What can hang from each mark
B: K U
K: B F W
W: K U
M: F
F: K U
U: B F W

Every row comes from one small tree of marks. Brackets hold a mark, then the marks that hang from it, in alphabetical order. Every link used is in the known rows. Which tree was each row made from?
Known rows
[W K]: -.16 .05 -.05 .07 .29 -.09 -.11 -.01 .28 .39 -.17 .06 .00 .53 -.18 -.15
 -.05 -.04 .00 .12 .01 -.13 -.05 .00
[B K [U F W]]: .49 -.09 .14 -.04 -.60 .04 .30 .02 .41 -.51 .04 .12 -.03 -.44 .11 .10
 -.01 -.07 .21 -.10 .03 .03 -.23 .38
[B K]: .21 -.01 .05 -.29 -.25 .01 .01 -.09 .36 .03 .09 .10 .05 .37 -.07 -.08
 -.06 -.13 .13 -.02 -.04 -.07 -.26 .20
[W [K F] [U B]]: -.32 .07 -.13 .45 .45 -.17 -.03 .54 .20 .36 -.20 .19 -.01 .23 .16 .13
 .07 .26 .04 .30 .02 .40 .15 .23
[K B F W]: .02 .05 -.02 .06 .09 .04 -.09 -.03 .00 .12 -.09 .16 -.03 .00 -.05 -.03
 .00 .08 -.14 .08 -.12 .08 .05 .04
[F K [U W]]: .24 -.10 .03 -.25 -.10 .14 .05 -.45 -.70 -.15 .19 -.75 .07 -.37 .08 -.19
 .00 -.05 -.12 -.34 .09 -.42 .14 -.28
[U F [W K]]: -.03 -.04 -.05 .29 .25 -.05 .01 .01 .14 .18 -.32 -.18 -.12 -.20 -.09
 -.11 -.03 .03 -.06 .13 .09 -.11 .17 .05
[F [U [B K]]]: .19 .03 .05 -.26 -.37 .05 .03 .02 -.10 -.15 .38 .12 .12 -.08 .31 .11
 -.01 -.09 .15 -.14 -.01 .17 -.17 .06
[U B F W]: .07 .04 -.03 -.10 .04 .05 -.13 .04 -.01 .14 -.03 .31 -.06 -.38 .11 .06
 .00 -.12 -.06 .08 -.05 .08 .08 -.01
[W [K F]]: .06 .06 -.10 .25 .35 -.12 -.01 .13 .14 .39 -.25 .15 -.03 .31 .01 -.10
 .03 .11 .04 .21 .03 .09 .03 .27
[K F]: .24 .08 -.07 -.13 .21 -.05 -.05 -.04 .06 .37 -.10 .34 -.02 .31 .03 -.12
 .03 .01 .05 .14 -.06 .07 -.07 .29
[M [F U]]: -.15 .05 -.07 -.37 .21 -.05 -.14 -.34 -.25 .12 .08 .04 .06 .82 -.34 -.14
 -.03 -.21 .09 -.08 .03 -.31 -.09 -.18
[W [K B]]: -.32 .06 .01 .11 .24 -.05 -.19 .12 .22 .36 -.05 .22 .02 .42 -.07 -.02
 -.04 .00 -.04 .14 -.01 .04 -.06 -.18
[K [W U]]: -.26 -.02 -.06 .06 .24 -.03 -.04 -.12 .27 .17 -.23 -.37 -.07 .39 -.36
 -.18 -.07 .08 -.13 .02 -.05 -.24 .13 -.03
[U B [F [K W]]]: .09 .04 -.08 -.14 -.05 .08 -.05 -.02 -.44 .04 .10 -.09 -.02 -.63 .15 .04
 .02 -.02 -.11 -.02 -.02 .16 .13 -.15
[B K U]: .35 -.01 .14 -.26 -.55 .01 .19 .00 .55 -.31 .19 .30 .08 .30 .02 .05 -.03
 -.13 .26 -.10 -.06 .01 -.45 .32
[K B F [W U]]: -.25 .01 -.05 .27 .25 -.03 -.03 .16 .11 .13 -.20 -.07 -.06 .08 -.05 .00
 .01 .24 -.13 .14 -.06 .17 .18 .06
[K [B [U F]] W]: .08 .04 .07 .04 -.24 .04 .07 .08 .20 -.17 .02 .37 -.08 -.28 .06 .11 .00
 -.01 .00 .04 -.08 .21 -.12 .01
[U [B K] F W]: .23 -.03 .05 -.07 -.34 .07 .03 .12 .18 -.20 .09 .20 .00 -.54 .19 .15
 -.02 -.10 .06 .01 .00 .18 -.05 .17
[W K [U F]]: -.29 .01 -.13 .40 .49 -.19 .05 .33 .27 .45 -.34 -.08 -.14 .21 .01 -.06
 .00 .20 .07 .29 .12 .24 .17 .14
[K [B U] F]: .21 .09 .08 -.05 -.14 -.03 .04 .20 .20 .00 .11 .69 .03 .15 .24 .14 .07
 .03 .13 .09 -.11 .32 -.28 .22
[U F]: .17 .07 -.07 -.19 .20 -.05 -.06 -.04 .07 .42 -.09 .35 -.09 .12 .06 -.11
 .00 -.08 .06 .17 -.03 .11 -.04 .12
[F [K W] U]: .18 -.06 -.02 -.21 -.11 .12 .06 -.45 -.69 -.12 .17 -.83 .04 -.30 .00
 -.21 -.02 .01 -.14 -.31 .06 -.33 .15 -.28

Write each row's tree
.57 -.10 .14 .01 -.57 .05 .31 .01 .41 -.56 .03 .10 .04 -.23 .10 .09 .02
 .00 .18 -.12 -.03 -.01 -.24 .52 : [B [K F] [U W]]
-.17 .00 -.03 -.03 .20 -.05 -.01 .24 -.30 .28 .08 -.11 -.04 -.24 .30 .05
 .06 .14 .01 .12 .06 .37 .12 -.19 : [W [U [F [K B]]]]
-.18 .05 .09 .14 -.06 -.06 -.01 .23 .41 .02 .04 .42 .05 .38 .02 .11 .01
 -.02 .09 .07 -.04 .12 -.25 -.04 : [W [K [B U]]]
.17 .00 -.02 -.18 -.06 .09 -.06 .00 -.45 .01 .13 -.06 -.01 -.72 .24 .06
 .04 -.08 -.09 -.05 .03 .08 .14 -.16 : [U B [F K] W]
-.19 -.08 -.05 -.04 .14 .02 .03 -.18 -.17 .03 -.06 -.74 -.02 .04 -.23
 -.18 -.03 .12 -.14 -.11 .01 -.25 .19 -.18 : [F [K [W U]]]
-.09 -.05 .05 -.27 -.33 .06 -.05 -.18 -.15 -.52 .27 -.11 .14 .15 -.19
 .13 -.05 -.23 .09 -.25 .07 -.25 -.08 -.13 : [M [F [U [B K] W]]]
.42 -.07 .06 -.15 -.31 .07 .20 -.10 -.20 -.29 .09 -.16 -.03 -.61 .18 .01
 .05 -.06 .05 -.14 .04 -.07 -.04 .02 : [B [U [F K] W]]
.02 -.02 .17 -.13 -.28 .09 -.03 -.06 .32 -.25 .11 .29 .05 .07 -.06 .07
 -.01 -.13 -.03 -.12 -.10 -.17 -.21 -.10 : [K [B [U W]]]
.42 -.04 .08 .02 -.59 .03 .31 .02 .42 -.49 .03 .08 -.06 -.36 .02 .07
 -.04 -.03 .18 -.06 -.03 .13 -.22 .37 : [B [K W] [U F]]
-.22 -.06 .07 .26 .08 .05 -.06 -.08 -.19 -.05 .01 -.39 .03 -.14 .02 -.04
 -.03 .06 -.13 -.12 .10 -.21 .15 -.31 : [F [U [W [K B]]]]
-.12 -.02 .01 .38 .21 -.02 -.07 .15 .09 .10 -.22 .01 -.01 -.10 .01 .01
 .01 .12 -.11 .12 .03 .02 .13 .05 : [U [W [K B F]]]
.24 .01 -.02 .01 .00 .07 -.02 -.05 -.43 -.05 .10 .01 .04 -.40 .29 .06
 .06 .04 -.05 -.08 -.01 .04 .14 .06 : [K [F [U B W]]]
-.21 -.01 -.08 -.36 .10 .03 -.13 -.44 -.31 -.10 .01 -.35 .04 .50 -.59
 -.18 -.07 -.18 -.09 -.15 .00 -.49 .02 -.31 : [M [F [K W]]]
.12 -.04 .03 .32 -.06 -.05 .18 .11 .32 -.14 -.21 .02 -.09 -.26 .00 .03
 .01 .01 .07 .06 .07 -.03 -.02 .17 : [B [U F [W K]]]
-.05 .03 .12 -.07 -.27 .08 -.01 -.06 .31 -.22 .09 .27 .03 .17 -.15 .04
 -.03 -.08 -.06 -.08 -.15 -.07 -.20 -.11 : [K [B U] W]
.17 -.03 .05 .06 .01 .08 -.01 -.12 -.41 -.06 .07 -.12 .02 -.32 .24 -.01
 .04 .09 -.08 -.09 .01 -.01 .13 -.04 : [K B [F [U W]]]
-.12 .03 -.05 .28 .18 -.03 -.08 .22 .09 .15 -.17 .16 -.07 -.38 .08 .08
 -.01 -.01 -.07 .16 .05 .11 .16 -.01 : [U B F [W K]]
-.15 -.01 -.12 .17 .28 -.06 .04 .02 .17 .23 -.30 -.25 -.17 -.04 -.15
 -.12 -.02 .13 -.07 .16 .00 .03 .22 .09 : [K [W [U F]]]
-.04 -.09 -.02 -.36 .01 .06 -.05 -.53 -.72 -.26 .16 -.64 .09 .18 -.30
 -.16 -.02 -.17 -.04 -.33 .13 -.57 .10 -.40 : [M [F K [U W]]]
.03 .01 .03 -.16 -.06 .12 -.12 -.19 -.30 -.05 .19 -.11 .07 -.21 .10 .00
 -.01 -.09 -.10 -.18 -.02 -.19 .08 -.20 : [F [U B W]]
-.24 -.01 .07 -.28 -.26 .05 -.03 -.19 -.16 -.47 .20 -.01 .10 .33 -.40
 .09 -.02 -.16 -.01 -.20 -.04 -.24 -.18 -.36 : [M [F [K [B U] W]]]
.00 .07 .05 .32 -.01 -.10 .08 .38 .29 .01 -.03 .53 .02 .16 .21 .17 .07
 .12 .12 .16 -.02 .34 -.18 .22 : [W [K [B U] F]]
.15 .05 .07 .10 -.21 .04 .08 .07 .19 -.22 .00 .35 .00 -.08 .04 .11 .04
 .07 -.01 .01 -.14 .15 -.14 .17 : [K [B U] F W]
-.20 .09 -.11 .02 .31 -.11 -.09 .36 .11 .41 -.04 .38 -.08 .04 .19 .12
 .04 .06 .05 .27 -.02 .43 .07 .08 : [W [U B F]]
.12 .06 -.02 -.36 -.09 .08 -.07 -.12 -.73 .07 .43 -.20 .13 -.24 .35 .02
 .05 -.05 -.01 -.19 .01 .06 .00 -.29 : [F K [U B]]
.52 -.12 .06 .03 -.35 .07 .24 -.18 -.19 -.37 .07 -.40 .04 -.43 .22 -.05
 .01 .08 .09 -.19 .08 -.09 .03 .32 : [B [K [F [U W]]]]
-.25 .01 -.02 -.28 .06 .04 -.20 -.26 -.33 -.18 .15 .04 .09 .37 -.28 .03
 -.03 -.25 -.04 -.16 .01 -.35 .04 -.31 : [M [F [U B W]]]
-.21 .01 -.13 .46 .51 -.19 .06 .33 .25 .40 -.35 -.07 -.07 .42 .00 -.06
 .05 .27 .04 .27 .06 .19 .15 .30 : [W [K F] U]
-.64 -.05 -.04 -.11 .21 -.02 -.15 -.11 -.23 -.11 .00 -.45 .04 .50 -.49
 -.02 -.04 -.01 -.10 -.06 .02 -.23 .14 -.47 : [M [F [K B [W U]]]]
-.47 .03 -.07 .43 .45 -.18 -.03 .47 .23 .41 -.22 .09 -.11 .10 .13 .07
 .02 .21 .04 .33 .10 .41 .15 -.04 : [W [K B] [U F]]
-.38 .04 -.07 .05 .20 -.01 -.13 .09 .22 .15 -.09 -.05 -.02 .22 -.21 .01
 -.04 .05 -.14 .06 -.09 -.02 .13 -.09 : [K [W [U B]]]
